Every row comes from one small tree of marks. The marks that hang from a mark follow it in brackets, in alphabetical order. Every link used is in the known rows. Which tree was each row made from?
Known rows:
nokem[rimit[dovin[puguk] munap]]: [-0.32 -0.43 -0.56  2.44 -2.22 -2.44 -0.84 -2.02 -0.19 -1.41  0.47  0.28
 -1.11 -3.61 -0.60 -0.35 -0.75 -2.05 -0.11 -0.96  0.05  0.05  1.92 -0.60]
lami[zugof[gotubur[munap nokem]]]: [ 0.87  0.16 -2.19 -2.92  3.29  0.64 -2.72  0.50 -1.14  0.16 -1.39  1.22
  0.68  0.99  1.64 -0.69  2.74  1.26  1.92  1.77  0.22 -0.64  1.02 -1.75]
gotubur[munap nokem[rimit] zugof[lami]]: [-4.68 -1.13 -1.49 -1.37  1.78  0.78  1.49  2.76  0.28  2.31 -1.29 -0.41
 -1.20 -2.27  1.85 -1.22  0.74  0.38  2.30 -2.39 -2.00 -0.11  1.23 -0.74]
rimit[dovin[puguk[gotubur]] munap nokem]: [ 2.24 -0.22  1.53  1.52 -2.98 -1.04 -3.18 -5.55 -0.88 -3.08  0.15 -0.41
 -3.50 -1.45 -0.33 -1.32 -3.67 -4.48  0.00 -0.39  0.34  0.20  1.66  0.29]
lami[zugof[gotubur[munap]]]: [ 1.30  0.64 -1.85 -0.36  1.07  2.40 -1.94  0.59  0.96  0.52 -1.84  2.13
 -0.05  1.52 -0.18  0.08  2.25  1.39  1.22  2.96  0.62  0.35  0.90 -1.61]
gotubur[munap zugof[lami]]: [-2.86  0.73  0.12  0.68 -0.79  3.39  1.63  0.75  1.14  1.46 -2.04  0.90
 -0.95 -0.31 -0.01 -0.47  0.58  0.85  1.19  0.17 -0.14  1.27  0.97 -0.20]
rimit[munap nokem]: [-1.40  2.57  0.74  2.20 -0.40 -0.11 -4.78 -2.62 -0.85 -2.29 -0.05 -0.09
  1.08  1.63  2.11 -1.79  0.14 -1.07  1.91  1.04 -0.67 -0.45 -1.49  0.45]
gotubur[munap zugof]: [-1.64  1.03 -0.91  0.86 -0.23  2.38  0.23  0.56  0.89  0.24 -0.53  0.50
 -1.92  1.10 -0.03  0.38  2.65  0.99  3.12  0.98  0.52 -0.14 -0.56 -1.44]
dovin[puguk[gotubur[zugof]]]: [ 1.59 -1.28  0.72  0.31 -2.44  1.48  1.95 -0.93  2.32 -0.08 -0.37 -0.55
 -4.31 -0.01 -1.93  2.14 -0.46 -1.69 -0.30 -0.63  3.44  0.19  0.91 -0.72]
lami[zugof]: [ 1.55  2.52 -0.31 -0.66  1.20  1.58 -0.35 -0.55  0.02 -1.70  0.06  0.86
  1.30  0.19  0.04 -0.36  1.79 -0.58  0.50  2.47  1.75  0.17 -0.21  0.11]
nokem[rimit[dovin munap[gotubur]]]: [ 0.68  1.56 -1.53  2.73 -0.50 -0.66 -0.28  0.07  1.08 -0.78  0.86  1.45
  1.24  1.16 -0.37 -0.45 -1.04 -1.25 -1.63  1.99 -3.61  0.94  0.08 -0.14]
rimit[dovin[puguk]]: [ 1.33  0.92  0.33  0.35 -1.75 -0.52  1.41 -3.29 -0.78 -0.79 -0.21 -0.13
 -0.08 -2.69 -1.22  0.51  0.74 -1.83 -1.05 -0.26  3.74  0.16  0.99  0.82]
munap[gotubur[zugof]]: [ 0.21  2.26 -0.97  0.66  0.17  2.78  2.28  1.58  2.79  0.71 -0.22  0.74
  0.16  4.16 -0.81  0.93  1.05  0.52 -1.12  2.58  0.29  0.81 -2.12 -0.01]
rimit[dovin munap nokem]: [-0.58  2.71  0.51  1.72 -0.75 -0.54 -4.34 -3.81 -1.70 -3.07  1.10 -0.26
  0.56 -0.27  1.16 -2.23 -1.02 -2.58  0.35  0.83 -1.61 -0.01 -0.12  1.28]
zugof[gotubur[munap]]: [ 0.27  0.38 -1.11  1.04 -0.09  1.50 -1.45  0.62  0.94  1.79 -2.23  1.70
  1.21  2.51  0.32  1.41  2.95  2.05  1.09  1.32  1.16 -0.19  0.13 -1.19]
gotubur[nokem zugof[lami]]: [-2.95  1.06 -0.18 -2.28  1.21  1.23  1.64  1.29 -0.40  0.91 -0.50 -0.84
  1.50 -0.53  1.42 -0.35  0.60 -0.15 -0.80 -1.43  0.36  0.32  0.47  1.29]
dovin[rimit[munap[gotubur] nokem]]: [-0.43  2.07  1.85  2.01  0.10  1.56 -3.21 -2.70 -0.67 -1.28  0.45  1.04
  1.27  4.03  1.31 -1.78 -1.31  0.00  0.55  0.96 -1.70  1.14 -2.37  0.89]
rimit[dovin munap[gotubur] nokem]: [ 0.55  3.05 -0.08  2.08 -0.24  0.22 -2.93 -3.30 -0.44 -2.18  0.13  0.58
  0.87  2.63  0.65 -2.52 -1.96 -2.25 -1.15  2.91 -2.82  0.85 -1.25  1.05]
nokem[rimit]: [-0.96  0.70 -0.67  1.32  0.45 -0.34  0.56  1.57  1.33  0.69  0.13  0.01
  1.67 -0.40  0.33  0.93  2.13 -0.01  0.84 -0.45  0.68 -0.80 -0.95  0.34]
puguk[dovin gifa gotubur[zugof]]: [ 1.55 -1.81  0.87 -0.50 -1.24  0.00  2.51  2.82  1.60  0.07  2.11 -1.79
 -2.55 -0.82 -3.37  1.28 -1.49  2.01 -1.85  0.89  0.42 -0.44 -0.81  0.30]
dovin[puguk]: [ 0.43  0.79  0.62  0.68 -1.41 -0.29  0.87 -2.02 -0.01 -0.15 -1.46  0.29
  0.61 -0.93 -0.39  1.08  1.99 -0.38  0.36 -0.10  4.73 -0.16 -0.39  0.15]
gotubur[munap nokem]: [-0.83  0.77 -0.63 -1.51  2.00 -0.81 -1.30 -0.85 -2.55 -0.47 -1.24  0.29
  1.85  0.53  2.63 -0.57  3.71  0.80  4.08 -0.10  0.69 -1.17 -0.88 -1.18]
nokem[rimit[dovin[puguk[gotubur]]]]: [ 2.59 -1.84  0.09  0.77 -2.17 -1.13  2.32 -1.36  1.30  0.06  0.21 -0.39
 -3.03 -3.49 -1.99  1.32 -1.78 -3.42 -1.29 -1.89  1.51 -0.01  2.22  0.13]
nokem[rimit[munap[gotubur]]]: [-0.08  1.30 -1.02  3.33 -0.16 -0.26 -0.43  1.26  2.06 -0.09 -0.40  1.71
  2.15  3.04  0.64  0.07  0.16  0.35 -0.01  2.33 -2.71  0.69 -1.42 -1.02]
nokem[rimit[dovin[puguk]]]: [ 0.00 -0.57 -0.77  0.95 -1.24 -1.32  1.88 -1.31  0.35  0.38  0.28 -0.42
 -1.16 -4.07 -1.37  0.39  0.44 -2.12 -0.74 -1.69  2.21 -0.26  1.19  0.63]
puguk[dovin gifa]: [ 0.23  0.00  0.86 -0.16 -0.26 -1.58  1.56  1.75 -0.81  0.13  0.90 -1.15
  2.34 -1.50 -1.85  0.32  1.03  3.32 -1.34  1.41  1.64 -0.69 -2.19  1.01]
zugof[lami]: [-0.98  2.22  1.34  0.50 -0.73  1.77  1.70 -0.10  0.46  0.92 -1.71  0.72
  3.62 -0.29  0.60  0.37  0.41  0.03 -1.36  0.20  1.57  1.11  0.22  1.84]
puguk[dovin[rimit] gotubur]: [ 3.06 -0.82  3.31  0.41 -1.93  0.11  1.40 -0.56 -1.38 -0.89  1.60 -1.31
  1.37 -1.06 -0.74  1.28 -0.12  1.10 -0.16 -0.69  1.77  0.03 -1.20  0.88]
zugof[gotubur[nokem] lami]: [-1.11  0.53 -0.42 -2.16  1.30  0.41  0.10  1.28 -0.34  2.50 -2.18  0.34
  4.72  0.66  1.94  0.81  0.98  0.91 -2.85 -1.06  1.13  0.29  0.99  1.55]

Which tree is each row?
[-2.13 -0.56 -1.67 -0.82  2.56 -1.72 -0.71  1.17 -1.35  0.76 -0.60 -0.06
  0.80 -0.98  2.61 -0.63  3.33  0.49  4.34 -1.40 -0.82 -1.64 -0.72 -1.65] => gotubur[munap nokem[rimit]]
[ 3.79 -0.56  1.15  0.20 -2.60 -0.38  1.78 -3.35  0.04 -1.10 -0.05 -0.22
 -2.05 -2.01 -1.85  1.48 -1.29 -3.31 -1.54 -0.38  3.12  0.34  1.89  0.50] => rimit[dovin[puguk[gotubur]]]
[ 1.03 -2.42  0.58 -0.17 -1.23  0.30  1.73  2.49  1.02  0.41  0.99 -1.23
 -4.22 -0.72 -3.10  0.62 -0.88  2.69  0.83  1.32 -0.63 -0.49 -0.49 -1.36] => puguk[dovin gifa gotubur[munap zugof]]
[-3.22 -0.09 -2.02 -0.04  1.48 -1.71 -2.17  2.18 -0.18 -0.89  1.88 -0.90
 -0.38 -0.21  2.11 -0.58  1.17  0.06  1.97 -1.33 -2.71 -1.04  0.15 -1.27] => gotubur[nokem[rimit[munap]] zugof]
[-0.35  1.67 -1.51 -1.73  2.02  0.94  1.60  1.68  0.50  0.37  0.09 -0.17
  0.91  3.68  0.83  0.11  1.72  0.34 -0.33  1.25 -0.14  0.00 -2.08 -0.22] => munap[gotubur[nokem zugof]]
[ 0.54 -1.90 -0.04 -0.23 -0.03  1.92  0.96  2.20  2.45  0.73  0.70  0.53
 -4.97  1.51 -2.94  1.44 -0.81  1.41  1.43  0.56 -0.59 -0.21  0.72 -1.31] => puguk[gifa gotubur[munap zugof]]
[ 1.52 -2.38 -0.88 -2.43  2.36 -2.70  1.23  1.85 -0.30  0.27  3.05 -1.14
 -1.27 -2.55 -1.45  0.70 -1.85 -1.39 -1.72 -2.30 -1.94 -1.44  1.48  1.05] => puguk[gifa gotubur[nokem[rimit[dovin]]]]
[-2.93  0.16 -1.46 -1.34  2.13  1.27  3.57  3.63  2.05  2.92 -1.13 -0.15
  0.97  0.87  0.94 -0.55 -0.80 -0.27 -1.84 -0.68 -2.20  0.91 -0.48  0.68] => munap[gotubur[nokem[rimit] zugof[lami]]]
[-2.13 -0.89 -1.34 -1.39  1.88 -0.28  0.74  3.35  0.86  3.73 -1.66 -0.06
  3.81 -0.75  1.63  0.75  0.59  0.61 -2.53 -2.37 -0.44 -0.27  1.30  1.01] => zugof[gotubur[nokem[rimit]] lami]
[-0.90 -0.90 -2.33 -1.24  2.40 -1.49 -0.88  3.26  0.65  2.29 -0.12 -0.24
  2.88  0.63  1.71  1.39  2.61  1.05 -0.61 -1.62  0.25 -1.62 -0.23  0.07] => zugof[gotubur[nokem[rimit]]]
[-0.93  0.30 -0.14  0.90 -0.73  2.58  0.15  0.81  1.26  3.05 -3.63  1.90
  2.19  1.11  0.34  0.69  0.83  1.89 -0.74  0.62  0.59  1.22  1.41  0.04] => zugof[gotubur[munap] lami]
[ 0.47  0.84 -2.14 -1.30  2.60 -1.59  1.73  0.85 -0.38  0.55  0.78 -0.22
  2.25  0.20  0.88 -0.37  0.64 -1.58 -1.63  0.09 -1.99 -0.31 -0.89  0.66] => munap[gotubur[nokem[rimit[dovin]]]]
[ 2.91 -1.36  1.68 -0.29 -1.22 -1.34  2.07  1.40  0.13 -0.17  1.20 -1.16
  0.42 -0.72 -2.60  1.31 -1.11  2.08 -1.63  1.23  1.18 -0.91 -1.18  0.71] => puguk[dovin gifa gotubur]
[-1.89  0.37 -1.06  0.57  1.49 -2.95 -2.74  0.80 -1.45 -1.39  1.01 -0.13
  2.60 -0.37  3.01 -0.58  1.66 -0.19  2.21 -1.02 -1.94 -1.33 -0.20 -0.92] => gotubur[nokem[rimit[munap]]]
[-4.46 -0.09 -1.11 -0.08  0.89 -0.51 -0.67  2.35  0.15  0.35  0.24 -0.50
  0.61 -1.65  2.14 -1.31 -0.82 -0.11  0.09 -2.07 -3.26  0.24  1.61 -0.13] => gotubur[nokem[rimit[munap]] zugof[lami]]
[-0.02  0.62  2.63  1.94 -2.07 -1.20 -1.51 -1.28 -2.99 -2.19  1.94 -0.45
  3.34 -1.29  0.74 -0.55  0.84  2.64  0.83  0.38  0.06  0.33 -1.29  0.13] => puguk[dovin[rimit[munap]]]
[-0.25 -1.61 -1.15 -1.37  1.42 -0.38  0.85  2.89  1.53  0.41  1.60 -1.67
 -2.36 -0.09  0.75  1.21  0.14 -1.42  0.91 -2.21 -1.08 -1.49  0.21 -0.63] => puguk[gotubur[nokem[rimit] zugof]]
[ 0.79  1.55  0.31  1.91 -1.58 -0.62 -2.03 -5.00 -0.60 -1.82 -1.07  0.56
 -1.20  0.84 -0.21 -2.45 -2.57 -2.89 -1.05  1.76 -0.23  1.11 -0.59  0.49] => rimit[dovin[puguk] munap[gotubur] nokem]
[-2.84  2.29  0.42  1.81 -0.66  3.15 -1.12 -0.52  2.08  0.13 -1.64  0.68
 -0.57  3.34  0.76 -2.53 -3.30 -1.06 -1.62  2.06 -3.05  2.05 -0.89  1.12] => rimit[munap[gotubur[zugof[lami]]] nokem]
[ 0.44 -0.27  0.33  0.70 -1.62 -2.22 -0.74 -2.36 -0.97 -1.48  1.16  0.83
 -1.27 -2.61 -2.62 -0.31 -1.78  0.27 -1.69  0.19  0.94  0.41  1.96  0.25] => rimit[dovin[puguk[gifa]] munap]
[-0.18 -1.62  2.16 -0.56 -0.29 -0.04  1.68 -0.59 -0.68  1.10  1.04  0.39
 -0.88 -1.55 -2.54  1.26  0.17  2.07 -0.65 -2.33  4.13  0.23  0.10  1.34] => dovin[puguk[gifa] rimit]
[ 2.70 -1.86  0.12 -1.93 -0.51 -1.77  0.33 -3.81 -2.60 -1.19 -0.88 -0.20
 -2.94 -2.85  0.16 -0.11 -0.32 -2.58  2.05 -1.52  1.75 -0.49  2.16 -1.17] => rimit[dovin[puguk[gotubur[munap nokem]]]]
[ 1.34 -2.52  0.46 -0.62 -1.36  0.78  2.56  0.88  2.74  0.70  0.72 -0.23
 -5.52 -0.38 -3.94  2.18 -2.05  0.12 -1.45 -0.76  2.88 -0.19  1.07  0.03] => dovin[puguk[gifa gotubur[zugof]]]
[-2.73 -1.70 -1.74 -1.04  1.92  0.03 -0.15  2.92  0.51  3.93 -2.73  0.78
  2.05 -0.83  2.15 -0.04  1.24  1.38  0.29 -2.01 -1.46 -0.21  1.58 -0.41] => zugof[gotubur[munap nokem[rimit]] lami]
[-0.69  1.03 -2.33  2.42 -0.65  0.68  0.35  1.47  2.48 -0.48  1.78  0.78
 -1.68  1.51 -1.11 -0.27 -1.57 -1.12 -1.92  1.77 -4.43  1.18  0.29 -0.57] => nokem[rimit[dovin munap[gotubur[zugof]]]]
[-3.36  0.30 -0.41 -1.97  1.20  1.68  0.89  0.86 -0.99  1.17 -1.70 -0.15
 -0.18 -0.75  1.84 -1.20  1.20  0.74  2.01 -1.07 -0.52  0.47  0.88 -0.30] => gotubur[munap nokem zugof[lami]]
[-1.55 -0.29 -0.89 -1.68  1.29  0.81 -0.76  0.91 -0.77  2.63 -3.36  1.19
  3.15  0.64  2.12 -0.08  1.49  1.72  0.08 -0.66  0.15  0.28  1.44  0.03] => zugof[gotubur[munap nokem] lami]
[ 1.59 -0.68  3.69  0.37 -1.42  0.36 -0.82 -2.00 -1.97 -0.95  1.28 -2.19
 -0.18 -0.70  0.05 -0.74 -1.49 -0.45  0.41 -1.28  1.08 -0.50 -2.40  1.60] => puguk[dovin[rimit[nokem]] gotubur]
[-0.62 -0.57 -2.53 -0.19  1.17 -2.80 -3.20  1.20 -0.71 -0.02  1.46 -0.10
  2.01 -0.72  1.58  0.32  0.47 -0.37 -1.48 -1.13 -2.97 -0.82  2.06 -0.15] => zugof[gotubur[nokem[rimit[dovin munap]]]]
[ 1.22 -1.93  0.18  0.70 -2.48  1.84  1.32 -1.32  1.67  0.21 -1.56  0.21
 -5.97 -0.20 -1.55  1.39 -0.04 -0.82  2.65 -0.25  2.33  0.27  1.30 -2.36] => dovin[puguk[gotubur[munap zugof]]]
[ 2.13 -2.83  2.66 -3.22  1.12 -2.22  1.24  1.00 -3.12 -0.30  2.95 -2.00
  1.02 -1.84 -1.12  0.53 -0.91  2.70 -0.75 -2.00  0.71 -0.91 -0.98  1.04] => puguk[dovin[rimit] gifa gotubur[nokem]]
[-1.05  2.17  0.00  0.55 -0.42  3.92  3.93  1.70  2.92  2.01 -1.82  1.09
  0.95  2.85 -0.82  0.15 -0.93  0.35 -2.90  1.92 -0.15  2.18 -0.64  1.32] => munap[gotubur[zugof[lami]]]
[ 1.16 -3.55  1.90 -0.85 -1.28  1.53  2.72  0.61  1.70  1.06  2.14 -0.29
 -5.75 -0.64 -4.33  2.36 -2.52  0.85 -1.36 -2.79  2.86  0.41  1.36  0.53] => dovin[puguk[gifa gotubur[zugof]] rimit]
[ 1.31  0.96 -2.03 -3.26  3.24  0.41 -1.94  1.08 -0.61 -0.25 -0.27  0.51
  2.37  1.22  1.36  0.19  2.35  0.56 -0.87  1.44  1.37 -0.50  0.48 -0.17] => lami[zugof[gotubur[nokem]]]
[ 1.35  2.54 -1.02 -0.42  1.05 -1.72 -1.35 -1.74 -2.32 -2.51  0.88  0.76
  3.24  1.99  1.80 -1.22 -0.17 -0.95 -1.01  2.09 -2.67  0.67 -0.21 -0.02] => rimit[dovin munap[gotubur[nokem]]]
[-1.53  0.79 -1.80  2.85 -0.37  1.17 -0.04  2.70  3.38  0.17  0.70  1.10
 -0.85  3.10 -0.24  0.16 -0.39  0.26 -0.32  1.94 -3.44  0.84 -1.08 -1.29] => nokem[rimit[munap[gotubur[zugof]]]]
[-1.55  2.51 -0.53  2.26 -0.11  2.00 -2.65 -0.81  1.72 -1.22 -0.20  0.41
 -1.43  4.80  0.58 -1.77 -1.14 -0.62  0.14  2.67 -2.66  0.56 -2.44 -0.06] => rimit[munap[gotubur[zugof]] nokem]
[ 1.79 -2.63  0.65 -2.39  0.98 -2.67  0.52  1.06 -2.55 -0.18  0.39 -1.18
 -0.34 -1.48 -0.43 -0.28  0.04  2.62  1.85  0.52 -0.34 -1.46 -0.93 -1.15] => puguk[dovin gifa gotubur[munap nokem]]
[-0.51  1.04  0.69  1.60 -2.02 -1.28 -3.60 -5.44 -1.72 -2.64 -0.27 -0.57
 -1.62 -2.01  0.29 -2.37 -1.43 -3.22  0.28 -0.30  0.88 -0.05  0.76  0.73] => rimit[dovin[puguk] munap nokem]
[-1.71  1.71 -0.56 -1.97  1.65  2.21  3.08  1.79  0.84  1.62 -1.37  0.19
  1.90  2.28  0.97 -0.44 -0.23  0.15 -2.21  0.62 -0.65  1.35 -0.60  1.14] => munap[gotubur[nokem zugof[lami]]]
[ 2.27 -3.12  2.89 -0.24 -1.12 -0.16  1.27  0.71 -1.45  0.33  1.34 -0.42
 -1.45 -1.51 -2.40  0.54 -1.03  3.60  1.27 -0.43 -0.01 -0.05 -0.40 -0.30] => puguk[dovin[rimit] gifa gotubur[munap]]
[-1.78  1.46  2.29  1.85 -0.14  0.63 -4.71 -3.04 -2.01 -2.00  1.38  0.02
  0.92  1.10  1.89 -1.73 -0.31 -0.14  2.02 -1.03 -0.67 -0.01 -1.19  1.02] => dovin[rimit[munap nokem]]
[ 2.21 -1.36  0.72 -1.51  0.15 -2.15 -0.05 -0.66 -3.01 -1.09 -0.61 -1.38
  0.76 -1.24  1.66 -0.50  1.51  0.98  3.17  0.59  0.18 -1.38 -1.11 -1.65] => puguk[dovin gotubur[munap nokem]]
[ 3.47 -1.72  0.90 -0.86 -1.56 -0.99  2.32 -1.74  0.56 -0.14  0.91  0.07
 -3.14 -2.36 -3.96  1.56 -2.79 -1.54 -2.80 -0.62  2.65  0.18  2.11  0.98] => rimit[dovin[puguk[gifa gotubur]]]
[-0.25  3.04  0.25  2.43  0.07  0.72 -3.26 -2.12  0.29 -1.65 -1.09  1.09
  1.53  4.51  1.35 -1.90 -0.77 -0.87  0.56  3.03 -1.78  0.59 -2.70  0.17] => rimit[munap[gotubur] nokem]
[ 2.71 -0.65  3.42  1.92 -3.05 -0.89 -1.30 -1.43 -1.99 -2.56  2.08 -0.51
  1.55 -0.54 -0.09  0.55 -1.29  1.34  0.33  0.03 -0.42  0.51 -0.44 -0.31] => puguk[dovin[rimit[munap]] gotubur]
[ 0.80 -4.07 -0.32 -2.12  1.35 -3.01  1.85  1.44  0.64  1.32  0.58 -0.94
 -2.66 -2.16 -1.41  1.33 -1.32 -0.27 -0.21 -3.16  1.44 -1.74  0.85 -0.47] => dovin[puguk[gifa gotubur[nokem[rimit]]]]
[ 2.54 -1.37  2.60 -2.24  0.26 -1.65  0.62 -0.58 -3.61 -1.32  2.11 -2.15
  2.26 -1.44  1.25  0.42  0.37  1.02  0.51 -2.01  1.19 -0.72 -1.38  0.67] => puguk[dovin[rimit] gotubur[nokem]]
